Each row was made from one small tree. The marks that hang from a mark follow it in brackets, in the order of their numbers. Every link used is in the known rows. Write each row's tree.
Known rows
j317[j754[j727[j80]]]: [ 28.5  21.0  16.7 -21.4 -18.7 -10.7  37.4 -11.8  37.6 -19.8  -4.0 -14.8
  17.2 -17.2   4.1   2.9  28.0  21.1 -29.3]
j727[j80[j393]]: [  7.3   7.1  -1.2  13.1   1.1   7.0 -15.6   0.2  -4.1 -23.8   5.7  -4.4
  11.5 -11.7  24.4   4.0  17.1   9.3 -15.5]
j691[j80[j71[j317]] j393]: [  4.0  13.6  -8.3 -31.0  -7.5   4.0   9.0  16.9  26.0  14.9  -7.1  23.9
 -47.8  71.3  17.6  -7.2 -30.8  48.1  15.6]
j317[j754[j727]]: [ 27.7  23.5  16.2 -20.9 -25.3 -13.6  51.6  -9.5  36.0 -13.5  -2.4 -14.4
  -7.0   2.1   2.4 -16.2  17.9  16.4  -8.5]
j691[j80[j71[j317[j754]]] j393]: [ 16.6  30.0   3.1 -41.5 -30.5   2.8  31.9  14.0  47.0  13.6  -5.3  11.1
 -53.0  75.1   5.1 -14.4 -16.5  64.0  13.6]
j317[j754[j727[j80[j71 j393]]]]: [ 17.8  38.2  -3.9 -19.6 -23.1  17.6  55.1  -2.4  28.3 -44.6   5.7 -15.0
   0.2  -0.8  29.1  -2.8  26.5  43.8 -21.7]
j754[j317 j727[j80[j691]]]: [ 41.5   6.7  10.7  14.9  -6.1 -39.4   1.3 -24.3  33.4 -31.4 -11.9   4.4
  -4.1  12.7  16.9 -13.1  26.5   0.4 -28.6]
j727[j80[j71 j691[j393]]]: [  8.1  12.1 -23.1  -4.3  10.6  22.5  -2.9  11.8  13.1 -24.7  10.2   8.5
 -13.7  28.0  10.7  13.4  -1.5   7.8 -11.6]
j317[j754]: [ 12.2  14.5  11.1  -8.7 -18.2   2.4  24.1  -2.3  22.1   1.1   0.3 -12.3
  -9.5   2.6 -13.0  -8.4  12.2  17.3  -1.3]
j754[j727]: [ 15.0   6.1   4.3 -11.9  -5.2 -11.4  28.7  -8.1  13.8 -14.1  -1.3  -1.0
   0.8   0.7  12.8 -11.6   4.3  -0.6  -7.5]
j691[j80[j71[j317[j754]] j393]]: [  9.3  26.1   2.1 -20.1 -30.7   9.6  36.5  13.6  34.3  -5.9  -0.9  -0.1
 -51.6  63.6  18.7 -20.2   2.1  71.5  17.9]
j691[j80[j71] j393]: [ -6.2  15.0 -14.4 -19.6   1.1  23.7  12.4   7.8  13.9  -2.1 -10.7  25.1
 -51.1  46.8   4.3  -8.5 -29.3  21.3   2.7]
j727[j80[j71[j317] j393 j691]]: [ 12.5   5.3 -23.1   2.0   0.7   3.4   1.0  19.9  12.6 -28.9  18.2  -5.8
  -5.5  40.5  38.2   8.7  14.3  39.5   5.4]
j691[j393]: [ 13.7  11.1  -0.9  -6.0  -5.2   5.1  -3.6   5.7   3.4   1.2   2.1   6.5
 -11.9  21.5   8.5  -6.4 -11.7  -4.6   1.6]
j71[j80[j393 j691] j317]: [ 25.4 -14.9  -5.9  28.7  -1.2  -8.5  13.1  14.5 -10.0  -6.8  10.9  -4.2
  -6.6  43.6  32.3 -31.8  15.3   1.6  15.8]
j393[j691[j80]]: [ -8.0   1.2   8.4   9.9   3.6  -6.8  -2.7  -4.6  17.7  -8.4 -12.5  28.5
 -59.0  30.4 -19.4 -12.1 -13.3  20.0   1.9]
j71[j317[j754[j727[j80]]]]: [ 39.3  19.5  21.5 -34.2 -31.1 -30.4  35.2  -1.4  51.9  -3.6  -2.1 -16.7
  22.6   8.2  15.5   5.9  26.4  47.8 -17.0]
j80[j691]: [ 11.6  -7.0  -4.3  15.3   5.3  -3.9   3.4   3.4   8.0 -12.3   8.3  -1.0
 -18.4  18.3  -1.2  -7.0   6.6 -10.1   8.4]
j80[j71[j317] j393]: [  3.3  15.6 -15.3 -11.5 -11.5  11.1  17.2  20.7   5.6 -11.7  14.4  -2.3
 -12.0  40.7  35.8  -3.1   1.2  43.9  19.1]
j317[j754[j727[j80[j71 j691]]]]: [ 25.3  25.6  -5.8 -18.4 -11.6   5.9  55.1  -2.6  41.7 -38.9   6.7 -12.7
  -7.8   6.4   4.2   2.6  28.9  26.1 -19.1]
j80[j71 j393 j691]: [  2.1  11.3 -25.1  13.0   2.0  25.9  19.8  15.0  -2.5 -38.6  18.4  -2.8
 -37.0  35.4  26.3 -13.5   8.4   8.0  15.0]

Write each row's tree
[ 13.0 -14.3 -10.6  42.9   8.2  10.2  15.5   2.0 -24.1 -23.2   4.4  -3.4
 -12.1  22.1  23.5 -33.9  14.4 -22.7   4.0]
j71[j80[j393 j691]]
[  5.9  -0.9 -20.6 -10.7  -2.0  -3.2  16.7  19.8  17.0  -3.6  18.1   1.1
 -17.7  52.0  13.2   1.9   1.4  32.0  21.4]
j80[j71[j317] j691]
[ 21.2   9.4 -17.8 -18.5  -6.5  -0.1  12.3  28.7  21.4  -3.4  16.2   6.7
 -33.6  69.3  21.0  -1.9 -12.1  24.5  22.1]
j80[j71[j317] j691[j393]]
[ 30.6 -15.7  -5.0   9.0  -1.8 -14.0   7.4  16.5   2.8  11.6   6.5   6.7
 -10.1  57.5  16.1 -23.5  -3.6  -4.9  11.5]
j71[j80[j691[j393]] j317]
[ 13.9  31.5  -1.5 -30.6 -15.6  11.1  53.3  -3.9  36.1 -27.0  -2.5 -11.5
  13.3  -9.4   6.3  12.0  19.7  35.6 -26.9]
j317[j754[j727[j80[j71]]]]
[ 14.7  38.6   0.2 -11.9 -28.0   5.1  38.8  20.3  33.6 -17.5  21.9  -0.5
 -44.6  56.9  13.1  -9.5  12.2  72.2  18.5]
j80[j71[j317[j754]] j393[j691]]
[ 12.3 -10.4  -3.5  13.5  -6.4  -5.6  13.3  10.9 -18.0   1.7   0.9  -2.6
  12.6  27.8  33.7 -23.0   7.2  13.0   8.1]
j71[j80[j393] j317]
[ 18.5  -3.6  -7.9  26.8   5.4   2.3 -15.0   2.8  -1.0 -39.7  11.0  -7.2
  -6.7   8.8  25.4  -1.5  22.1  -1.2  -8.1]
j727[j80[j393 j691]]
[ 33.7   5.7  15.8 -18.3 -29.4 -25.3  66.0  -4.4  26.8  10.5  -6.4 -11.9
  19.4  21.2  11.9 -24.3  19.0  22.6  -2.8]
j71[j80 j317[j754[j727]]]
[  1.6  -2.3  -3.5  39.6   3.0   8.2  15.3  -0.2 -21.9 -22.3   1.9  12.4
 -19.7  16.1   7.8 -26.9   8.1  -3.0  -1.8]
j71[j80[j393[j691]]]
[ 20.8  10.0 -18.6 -18.1  -0.7   0.7  -4.4  21.4  23.4  -9.9  15.0   5.8
  -9.6  49.0  24.1  15.1  -3.5  34.4   3.3]
j727[j80[j71[j317] j691[j393]]]
[ 30.6  13.4  15.5  -3.4 -10.3 -35.4   0.3 -30.8  26.8 -20.8 -18.7   6.0
  12.3  -4.7  18.1  -5.4  20.0  12.6 -36.7]
j754[j317 j727[j80]]
[ 17.4  24.1  -1.3 -12.7  -6.4 -12.4  18.5 -26.7  28.4 -25.2 -16.9   8.2
   7.7   2.4  18.9   1.9   9.7  27.3 -34.3]
j754[j317 j727[j80[j71]]]
[ 55.0  17.5   8.4   4.2  -9.8 -32.9   0.3 -22.6  37.8 -31.8  -8.7  11.2
 -18.7  34.2  26.2 -20.4  16.1  -2.7 -27.5]
j754[j317 j727[j80[j691[j393]]]]
[ 26.9  26.2 -10.1  -9.4 -24.7   5.5  43.2  24.0  29.3 -20.8  24.6 -16.6
 -37.8  64.0  25.1 -18.9  21.2  50.7  24.5]
j80[j71[j317[j754]] j393 j691]
[  8.5  24.5  -0.8 -34.1 -24.3   1.5  42.4  15.6  34.5  11.6  11.6 -12.8
  -6.4  35.4   2.0   6.2   7.1  57.4  10.6]
j80[j71[j317[j754]]]
[ 39.6  16.3   9.3  -6.5 -13.5 -14.5  37.0  -5.7  44.2 -32.4   3.7 -15.9
  -0.8   1.7   2.6  -5.3  36.0  10.4 -20.9]
j317[j754[j727[j80[j691]]]]
[ 19.9  18.9   3.3  11.3  -3.0  -9.2  14.0  -4.3  16.6 -50.5   3.7   7.9
 -14.7   0.0  27.1  -6.3  15.7  20.5 -21.8]
j754[j727[j80[j393[j691]]]]
[  1.8  24.2   7.4 -23.1 -22.0  -4.8  36.0  10.0  50.7   3.9  -0.4  16.0
 -66.8  67.0 -16.4  -6.7  -7.4  78.2  15.5]
j393[j691[j80[j71[j317[j754]]]]]
[ 12.4   7.6 -20.5   2.3  -5.5   6.0  17.0  23.6   8.4 -20.4  21.7  -4.7
 -28.8  61.5  37.8  -9.9   8.4  33.1  27.9]
j80[j71[j317] j393 j691]
[ 37.5  20.3  20.2 -33.9 -34.2 -31.3  51.1   2.8  48.3   1.9   4.4 -18.1
  -0.2  26.4  13.5 -15.5  17.1  41.3   6.0]
j71[j317[j754[j727]]]
[-21.3   8.8  -7.6  -0.9   4.9  12.9  16.1   0.5  17.4 -13.4  -6.1  33.7
 -66.6  37.1 -13.8  -3.3 -19.4  37.6   1.6]
j393[j691[j80[j71]]]
[ 31.4  39.0   0.5 -36.0 -37.9  -0.4  67.1  12.2  37.3 -22.2  11.8 -19.0
 -16.2  44.7  40.3 -19.3  17.9  61.7  12.0]
j80[j71[j317[j754[j727]]] j393]
